Each row was made from one path, in order. Every step used is in the known rows, and no mark comes twice. Write each row's path.
In the rows, zero is written as 128.
Known rows
J Q: [107 123 102 121 106 129 177 160 123 153 142 145 114 133 138 133 160 136
 138 130 137 141 146 117 144 105 141 100 128 144 116  83 105 136 144 111
 120 117 135 152 159]
E L J Q P S: [153 155 138 111  98 128 174 143  92 150  15 144 128  93 142 121 124  75
 126 151 104 126 137  71 159 103 113 171 128 120 154  97 104  94 126 108
 123 152 111 120 172]
F R Q: [ 95 136 123 128 142 161 126 141 144 118 174 114 107 132 137 143 125 151
 131 105 118 129 130 139 130 151 164  89 137 121 139 163  97 114 147  86
 125 105 105 133 161]
P F: [117  97 131 102  96 153 131 148 186 108 144 139 122 152 124 155 152 139
 163  96 168 164 134 148 167 128 131 121 147 165 132 112 134 177 132 162
 143 126 107 120 124]
P E: [121  83 110 152 147 161 119 105 110 139 133 115 151 154 135 170 135 149
 144 155 139 168 128 122 143 125 162  87 126 144 129 162 117 148 110 141
 124 115 108 109  68]
M P E R Q J: [142  94 126  78 175  93 145  97  75 167 137  96 144 178 128 100 150 102
 153  65 113 176  82 138 139 102 117 143 119 146 162 170 125  82 100 217
  98  72 131 137  91]
E L: [149 111 108  96  77 168 145 109 132 116  90 153 123 133 140 156 136 119
 125 124 159 160 121  87 106  88 158 120 146 149 128 131 140 173 137 143
 124 112 116  69  79]
J Q L E F P: [177 111 126 174 132  98 153 108  67 158 150 163 154  72 148  48 112  97
 108 168  64 135 105 172  75 130 111 143 111  83 112  90  98 130 183 123
 153 156 149 134 173]
J Q L E F R: [180  89 111 177 146 115 132  86  90 158 124 129 134  74 146  60 130 124
 101 138  84 131 115 168 110 138 133 157 105  74 128 130 106 127 170  76
 146 164 118 148 197]
U R Q J: [ 96 148  88  96  84 119 123 159 130 147 161 125 119 132 121 108 193 121
 185  82 104 119 165 112 150 156 140 180 119 134 112 164 129 132 143 129
  77  86 136 135 121]
S P: [113 137 107 115 126 127 112 142 153 110 136 103  93 137 118 148 112 141
 106 133 193 129 141 104 131  95 132 121 131 150 100 132 153 178 129 129
 121 122 102 141  79]
U R Q: [ 64 179 102 104 104 108 122 164 139 123 179 133  99 127 119 143 179 143
 186 103 105 144 167 104 148 162 156 154 163 168 111 139 155 132 126 122
 112  92 144 123 103]
Q J: [156  89  96 107  67 158 137 137 147 129 124 132 143 142 129 121 162 122
 120 109 154 137 149 131 114 103 136 129  87 121 112 142 106 160 152 138
 105 113 109 130 119]
R Q: [ 90 153 129 116 146 136 142 158 151 120 168 135  92 131 134 139 149 141
 134 102 123 137 143 130 130 121 148 121 143 137 133 132 122 121 132 125
 123  94 124 132 112]
S P L J: [ 93 154 132 139 174 147  71 134 164  98  83 121 111 143 113 171 109 163
  91 162 217  75 167 110 140 111 113 144 127 133  86 138 186 145  88 131
 124 162 151 160  88]
L E F: [193 109 144 146 124 108 119 113 120 104 125 151 156 102 115 129 112 129
 127 155 131 168 108 141  46  97 149 152 131 129 113 137 144 161 132 161
 153 144 125 115  65]
J Q P L E R: [175  96 151  90 132  78 154 163 110 167 102 137 149 115 115 102 100 116
 119 118 169  90  97 111 125 108  95  96 111 111 135  63 138 110 100 157
 148 166 157 132 116]
L E: [146 101 137 124 126 152 126 141 137 101 127 152 172 121 126 153 117 147
 118 155 154 151 114 120  86 123 142 100 130 140 101 111 127 165 106 171
 142 143 132 112  66]
E L J: [128 145 140 113 102 163 131 101 139 100  51 173 152 142 132 164 118 128
 129 150 134 143 128  86  93  86 133 139 139 151 113 123 133 149 111 163
 120 141 144  69 107]
R F P: [145 146 129 113  27 155 139 135 129  79 192 147 167 143 125 159 106 120
 109 155 121 117 103 150  65 146 141  79 141 140  96  98 107 134 156 136
 126 110 129 112 140]
M P R F: [141 159 106 123 121 118 124  89 136  70 150 102 150 177 108 154 168 130
 102 149 134 156 102 140 100 134 121 103 150 186 142 118 192 108 117 134
 131  95 155 143  98]
U R Q P L J: [ 68 203 162 128 142  83  88 173 153 135 106 123 127 117  99 137 157 125
 174 135 106  70 175  76 145 194 104 180 147 135 125 131 178  78 107 123
 126 149 179 148 126]
P E L J: [125 114 136 147 157 168 111  67  94 135  45 159 181 158 140 181 103 135
 152 170 111 156 108  86 129 101 146 120 134 147 130 169 127 133  82 169
 105 126 136  53  74]
F R Q P L E: [146 121 176 125 190 130  92 157 140 145 129 113 160 100 118 131  97 132
 121 124 131  60  99 123 122 195 130  92 129  87 163 150 129  85 123 121
 148 156 123 147 124]
R Q L J: [ 63 170 151 161 182 137 126 115 162 125 122 125  98 114 140  95 154 135
  98 122  81 112 169 154 143 143  99 180 121 109 117 117 122  98 126 118
 125 132 157 121 171]
E R: [146 100 110  92  70 136 154 135 148 100 144 128 114 150 129 139 120 143
 116  97 179 172 124 135 101  75 137  95 123 151 114 101 130 173 115 158
 140 125 125  95 100]
P L J: [101 131 137 145 134 171  95 137 170  97  89 143 144 143 123 173 144 160
 103 165 181 103 166 124 117 130 125 124 133 137  98 123 158 129  94 136
 136 168 174 140 113]
E R F P S: [183 128 103  85   4 164 143 132 108  55 176 126 138 132 137 148  94 116
  83 124 152 147 105 174  96 115 144 106 141 131 114 104 101 142 124 138
 127 118 102 107 129]
U R Q L E F: [132 157 120 153 153  69  94  98 107 133 157 128 114  73 126  63 171 113
 154 107  63 140 143 141 111 163 126 247 149 109 117 159 176 135 147 126
 130 122 155 116  91]
F R Q P: [122 152 152 120 129 112 133 166 146 141 155  95 113 118 119 120 104 112
 134 101  92 109 119 113 117 171 133  80 122 107 165 142  94  92 166  87
 143 115  84 133 178]
P F R: [120  85 120 108  93 189 114 131 188 104 146 122 135 150 131 160 125 148
 154  99 163 157 123 156 164 159 146  83 141 151 144 139 108 174 138 122
 148 138  86 121 167]
J Q P F R: [130  94 140 104  88 109 159 167 156 173 129 114 129 128 124 118 111 103
 183  89 119 126 111 121 188 165 110  82 124 130 173  88  90 122 167  98
 150 140  80 149 239]
J Q P: [135 131 134 115  93  83 183 180 122 174 122 123 116 111 122 102 136  95
 142 130 107 124 133  90 130 122 115 100 115 132 141  68 101 113 159 103
 142 128 118 150 176]

Which path is each row?
[ 84 104 130 129 155 167 111 112 180 137 170 101  80 123 148  91 161 134
 129  55 112 122 141 182 215 191 123 144 138 108 164 148 110 132 158  96
 133 115  95 125 206]
P F R Q L
[160 137 165 189 164  46 144 112  67 190  77 124 151 116 110 107 103  84
 175 175  46 137 114 102 111 111 105 158 102 113 157 135 107  69 127 118
 139 144 130 142 166]
L J Q P E F
[128 166 141 136 111 115 172 179 123 140  60 120 125  95 136 119 127  95
 129 162 105 120 156 106 159 129 108 151 111 124 145  80  86  85 123 100
 136 161 113 169 198]
L J Q P S
[ 90 174 108 135 212 105 135 124 126 110 148 109 105 166 124 130 178 133
 133 134 109 163 117 139 130 133 129  94 151 179 170 146 174 101 115 128
 138  90 159 159 100]
M P R Q
[216 106 167 144 132  77  87 133 120 131  92 122 159  86 101 116 112  99
 112 156 151 105 108 109  55 132 124 155 129 101 144 131 175 126 139 146
 175 173 131 143  65]
Q P L E F
[170 115 121  84  33 151 116 121 124  82 191 138 156 155 121 152 102 135
  88 124 180  93  98 164  80 126 127  78 145 125 104  93 144 133 123 148
 129 127 157 106 120]
E R F P L
[ 92 141 125 144 150 153 134 151 136 140  90 160 127 137 131 151 158 155
 123 159 161  85 168 125 154 122 120 125 127 131 104  87 137 101 103 113
 123 162 185 169 166]
P L J Q
[106 113 125  93 127 124 111 146 186 109 137 115  92 150 115 154 111 135
 148  94 204 135 132 128 188 113 116 139 149 163 120 125 163 193 123 162
 128 122  88 142  95]
S P F
[ 57 165  88 128 124 116 113 128 137 140 166 107  80 103 138  91 206 129
 141  92  92 124 181 126 172 183 131 195 151 130 112 137 155 138 149  97
 112 105 152 120 128]
U R Q L
[111 133 163 165 174  91 158 134  85 195  79 126 167 137 122 136 103 105
 169 174  67 119 124  88 157 134 102  98  99 133 148 109  84  77 104 130
 126 143 136 135 167]
L J Q P E
[125 111 106 115 121 167 130 139 138 140 157 116 127 137 136 108 141 132
 132  76 117 107 132 151 133 144 150 114  93  97 140 186  77 114 159  95
  95  97  92 145 178]
F R Q J
[ 62 136 158 147 179 161 100 106 188 122 126 119 109 131 143  98 132 144
 137  87  89 111 143 188 201 192  97 156 133 110 146 143 107 112 132 111
 133 144 123 122 233]
P F R Q L J
[132 157 143 114 129 116 142 182 135 129 126  90  88  90 130 115 143  94
 115 109 113 124 152 115 163 150 133 153 138 108 170 137 107  95 142 102
 135 111  77 154 130]
R Q P S
[179 111 106 155  75 138 108 106 127 102 144 111 117 118 125 133 124 131
 125 136 131 170 124 147  64 122 175 125 128 118 132 169 125 151 169  79
 154 140  91 127 147]
E F R
[145  86 114 111 132 111 177 110 106 154 125 139 124 108 154  59 124 133
  89 107 136 137 110 148 143  91  95 135 105 110 109  61 111 150 118 150
 132 147 154 107 144]
J Q L E R
[111 119 135 149 194 159 106 104 136 129 152 116 134  99 154  91 119 150
  89 113  95 105 113 167 138 179 128 128 124  84 135 148 103 119 139 104
 131 139 118 117 152]
F R Q L E
[114 129  78 161 162 132  92 114 130 103 136  98  88 158 120 150 124 161
 109 156 190 128 135 120 145 100 124  75 106 153 133 166 179 183 118  80
 119 114 112 141  66]
S P R
[163 103 110 168 171  90  78  80  78 144 126  90  98 127 108 147  99 125
 136 146 149 152 119 113 123  91 148 160 128 127 135 204 166 158 126 130
 123 110  86 137  41]
S P E F
[129 120 115 105 120 137 148 153 141 144 151 128 111 135 132 103 164 124
 136  77 119 114 142 134 135 114 134 145 101 111 130 156 103 118 154 134
  94  84 114 144 133]
R Q J
[145 110 121 181 189 123  94  82  81 152 167 104 110 128 132 139 115 135
 162 118  76 158 106 148 125 149 182 126 131 103 170 232 106  95 137  81
 124  99  88 132 123]
P E F R Q
[112 138 132  85 120 114 157 148 137 114 178 133  83 144 128 121 126 142
 129  64 143 152 124 137 123  85 132 110 134 143 131 117 123 132 117 151
 124  96 130 106 110]
E R Q
[162 112 127  98  95 102 175  92 103 127 153 136 139 121 144  76 119 123
  86  86 120 104  93 158 137 104  86 151 114 104 106  50 126 119 112 143
 115 126 158 105 153]
J Q L E R F
[112 162 167 137 111  83 177 174 134 155  80 139 144 119 117 114 110 102
 142 157  90 112 138  89 121 116  90 115 107 137 124  60  97  90 135 120
 139 152 146 147 203]
L J Q P
[105 123 127 111 214  93 114 106  90 149 166  94  71 160 122 140  78 143
 138  79 157 130 102 118 185  84 123 117 133 135 142 179 139 139  76 155
  97  77 107 118  51]
S P E R Q
[ 88 157 132 135 125 127 168 152 137 133 105 164 134 138 131 140 139 146
 142 154 111 129 155 119 131 104 116 122 117 146  99  79 101 110 116 124
 120 147 160 144 184]
L J Q
[163 123 122 121  80 141 134 167 143 115  97  86 117  94 133 134 139  94
 103 147 146 151 154 106 133 143 135 134 128 125 148 117 115 136 140 107
 150 143  73 144 117]
Q P S
[108 136 127 137 204 121 131  79  60 178  41 151 129 149 132 163  80 126
 159 156 124 111 102  58 187  74 123 136 126 140 131 152 134 122  88 138
  79 115 133 108 104]
S P E L J Q
[134 111 130 121 184 142  74 133 142 110 110 126 137 125 114 161  97 158
  86 153 230  78 124 111 138 118 130 127 136 124  97 135 190 169  92 159
 127 160 136 155  24]
S P L E
[ 96 138 133 167 127 153 117 104 173 106  92 125 132 120 141 109 148 140
  79 157 120 133 169 145 120 130 100 156 111 122 100 108 128 145 132 127
 139 158 151 112 153]
Q L J
[186  93 129 166 138 109 108  84 120 119 117 129 132  80 136  75 139 118
  84 146 114 154 126 160  74 121 124 195 119  98 121 131 150 162 154 136
 157 152 130 114  91]
Q L E F
[143 132  96 154  89 152 117  97 140  77 168 120 127 174 115 160 149 154
 107 144 141 121 125 147 122 132 134  85 117 152 139 139 161 145 114  78
 115  96 135 119 102]
P R F
[139 123 156  99 164 135 116 148 102 115 183 171 159 130 136 127  77 146
 109 121 151  96  84 166  92 128 125  72 143 108 120 114 125 119 100 189
 135 140 170 115  86]
F P L E R Q
[151 139 157 131  90 175 112  55  66 106  98 174 216 161 129 187  65 113
 140 185  70 117  69 119  88 141 133 100 143 138 120 151 106 105  99 168
  98 113 147  44 110]
R F P E L J
[150 156 133 169 123 119 128 137  91 146 117 181 145 109 126 120 117 125
 132 190 110  99 140 159  80 120 126 134 123 111 108 105 123  93 148 113
 147 172 187 173 193]
E F P L J Q
